Known rows, with every way that one mark hangs from another
gumire{buri{kagu nime{dafe}} gosazad{duret}}: [ 3.880  1.231  1.584 -1.733 -2.013  1.179 -0.129  1.956 -1.686 -1.505
  1.548  3.417  3.077  6.929  2.009  0.929]
gosazad{duret gumire{buri}}: [ 3.553 -0.507  0.580 -1.031 -1.537 -1.385  1.919 -1.691 -2.293 -2.246
  1.906  2.450  1.848  2.861  2.227  2.439]
gosazad{duret gumire{buri{kagu nime{dafe rodi}}}}: [ 5.380 -0.336  0.552 -0.588 -2.229 -0.786  1.695 -0.648 -2.107 -2.183
  2.056  1.973  1.637  6.289  1.881  2.706]
buri{gumire{gosazad{duret}} kagu nime{dafe rodi}}: [ 5.311 -0.033  1.745 -1.490 -2.296 -0.680  0.508  1.543 -1.552 -1.211
  1.618  2.132  2.876  8.041  1.269  2.692]
rodi{nime{buri}}: [ 1.858 -1.184  2.036 -1.867 -2.040  0.106  1.814 -1.246 -2.540 -1.340
  1.415  2.852  1.908 -1.932  2.088 -0.909]
dafe{nime}: [ 2.306 -1.583  1.561 -2.474 -1.897  0.224  0.954 -1.789 -2.169 -2.355
  0.641  2.371  2.005 -2.159  2.506  2.485]
kagu{buri}: [ 0.868 -1.720  2.318 -2.150 -0.971  2.032  2.195  0.681 -2.237 -1.387
  0.837  3.212  1.588  0.559  2.468  0.492]
dafe{nime{buri{gumire{gosazad} kagu} rodi}}: [ 4.883 -1.107  0.966 -1.444 -3.461 -2.496  0.953 -0.487 -2.687 -1.672
  1.261  1.770  3.505  2.352  3.513  2.788]
rodi{nime{buri{kagu}}}: [ 1.746 -1.276  2.343 -1.619 -2.452  1.280  1.505 -0.398 -2.331 -0.907
  1.474  2.976  2.350 -0.390  2.658 -0.271]
rodi{nime{buri{gumire{gosazad}}}}: [ 1.944 -0.731  2.556 -2.024 -2.027 -1.289  1.481 -0.633 -1.990 -1.182
  1.479  2.861  2.999 -0.436  2.366 -0.700]
nime{buri{gumire kagu} dafe rodi}: [ 5.339 -1.838 -0.365 -0.278 -3.543 -3.165  1.329 -0.318 -3.089 -0.267
  2.020  1.921  2.532  4.582  2.297  0.266]
rodi{nime{dafe}}: [ 1.236 -1.165  1.727 -2.130 -1.578  0.903  1.042 -1.080 -2.010 -1.508
  1.178  2.898  0.872 -2.705  0.806 -1.450]
buri{nime{dafe rodi}}: [ 4.673 -1.229  0.924 -2.055 -2.076 -0.472  1.652 -0.220 -2.375 -1.979
  1.462  2.111  0.476  2.217  0.742  0.362]
gosazad{duret gumire{buri{kagu}}}: [ 3.498 -0.571  0.881 -0.760 -1.922 -0.251  1.605 -0.867 -2.092 -1.822
  1.942  2.578  2.313  4.459  2.854  3.049]
kagu{buri{gumire{gosazad} nime{dafe rodi}}}: [ 3.200 -0.866  2.568 -2.133 -1.358 -0.291  1.908  1.691 -1.621 -1.588
  1.071  2.447  2.114  4.784  1.708  0.292]
kagu{buri{gumire{gosazad{duret}} nime{dafe rodi}}}: [ 3.847 -0.378  2.115 -1.812 -1.045 -0.328  1.768  1.338 -1.834 -1.703
  1.047  2.328  2.070  5.491  1.008  1.120]
gosazad{duret gumire{buri{kagu nime{dafe}}}}: [ 4.321 -0.383  1.091 -0.710 -1.849  0.248  1.527 -1.024 -1.880 -2.141
  1.894  2.221  2.182  6.166  2.164  2.798]
buri{gumire nime}: [ 2.625 -1.812  3.607 -2.809 -1.258  0.126  1.764 -0.122 -0.658 -1.398
  1.295  2.715  2.744  3.003  2.291  1.802]

Rows
[ 3.203 -1.778  2.585 -1.985 -1.233  0.200  2.304  0.973 -1.461 -1.335
  1.076  2.379  1.673  3.999  1.569  0.327]  kagu{buri{gumire nime{dafe rodi}}}
[ 2.998 -0.889  1.945 -2.329 -1.854  0.518  1.035  0.424 -1.284 -1.486
  1.520  3.343  1.891  2.617  2.173 -1.062]  gumire{buri{nime{dafe}}}
[ 3.615 -0.124  2.636 -1.680 -1.663  0.893  0.250  0.913 -1.140 -1.152
  1.355  2.568  3.637  7.746  1.731  2.911]  buri{gumire{gosazad{duret}} kagu nime{dafe}}
[ 2.780 -0.293  1.556 -0.948 -2.141 -0.481  0.615 -0.761 -2.345 -0.837
  1.522  2.576  3.065  2.240  1.502 -0.129]  rodi{nime{buri{gumire{gosazad{duret}} kagu} dafe}}
[ 3.721  1.306  1.908 -2.469 -1.424  0.050  0.605  1.406 -1.746 -2.084
  1.486  3.480  2.764  4.722  1.893  0.807]  gumire{buri{nime} gosazad{duret}}
[ 1.488 -0.663  2.555 -2.042 -0.644  0.315  1.657  1.062 -1.808 -1.306
  0.926  3.118  2.886  3.212  2.204  1.561]  kagu{buri{gumire{gosazad{duret}}}}
[ 4.167  0.572  1.545 -2.052 -3.005  0.127  0.248  3.044 -1.652 -1.356
  1.752  3.280  2.529  6.017  2.750 -0.463]  gumire{buri{kagu nime{dafe rodi}} gosazad}
[ 2.901 -1.282  2.269 -1.884 -2.097 -0.552  2.329 -0.803 -1.393 -2.413
  1.848  2.543  2.003  2.887  3.450  1.171]  gosazad{gumire{buri{nime}}}
[ 3.252 -0.176  3.530 -2.150 -1.599  1.361  0.619  1.547 -0.863 -1.163
  1.351  2.872  3.959  7.345  2.490  3.772]  buri{gumire{gosazad{duret}} kagu nime}
[ 4.938 -1.757  0.689 -1.578 -2.988 -3.357  1.559 -1.884 -2.740 -1.866
  1.231  1.602  2.676  0.148  2.804  2.163]  dafe{nime{buri{gumire} rodi}}
[ 4.943 -1.486  0.107 -1.548 -3.054 -2.533  1.599 -1.907 -3.382 -2.216
  1.167  1.653  1.915 -0.752  2.582  1.931]  dafe{nime{buri rodi}}
[ 2.429 -0.320  2.431 -1.448 -2.116 -0.057  1.032 -0.184 -2.043 -0.861
  1.521  2.843  3.382  1.920  2.279  0.748]  rodi{nime{buri{gumire{gosazad{duret}} kagu}}}
[ 2.497 -0.738  4.064 -2.549 -2.032  1.438  0.775  1.997 -0.573 -1.046
  1.363  3.001  4.023  6.477  3.346  2.775]  buri{gumire{gosazad} kagu nime}
[ 2.112 -1.236  1.468 -1.104 -2.541  0.857  1.076 -0.960 -2.594 -0.896
  1.458  2.681  2.014  0.005  1.836 -1.131]  rodi{nime{buri{kagu} dafe}}
[ 5.529 -0.644  0.532 -1.112 -3.093 -2.623  0.807 -0.849 -2.922 -1.767
  1.264  1.630  3.451  3.082  2.831  3.598]  dafe{nime{buri{gumire{gosazad{duret}} kagu} rodi}}
[ 4.007  0.564  2.275 -2.472 -2.954  0.486  0.572  3.551 -1.418 -1.327
  1.754  3.444  2.811  5.685  3.396  0.183]  gumire{buri{kagu nime{rodi}} gosazad}
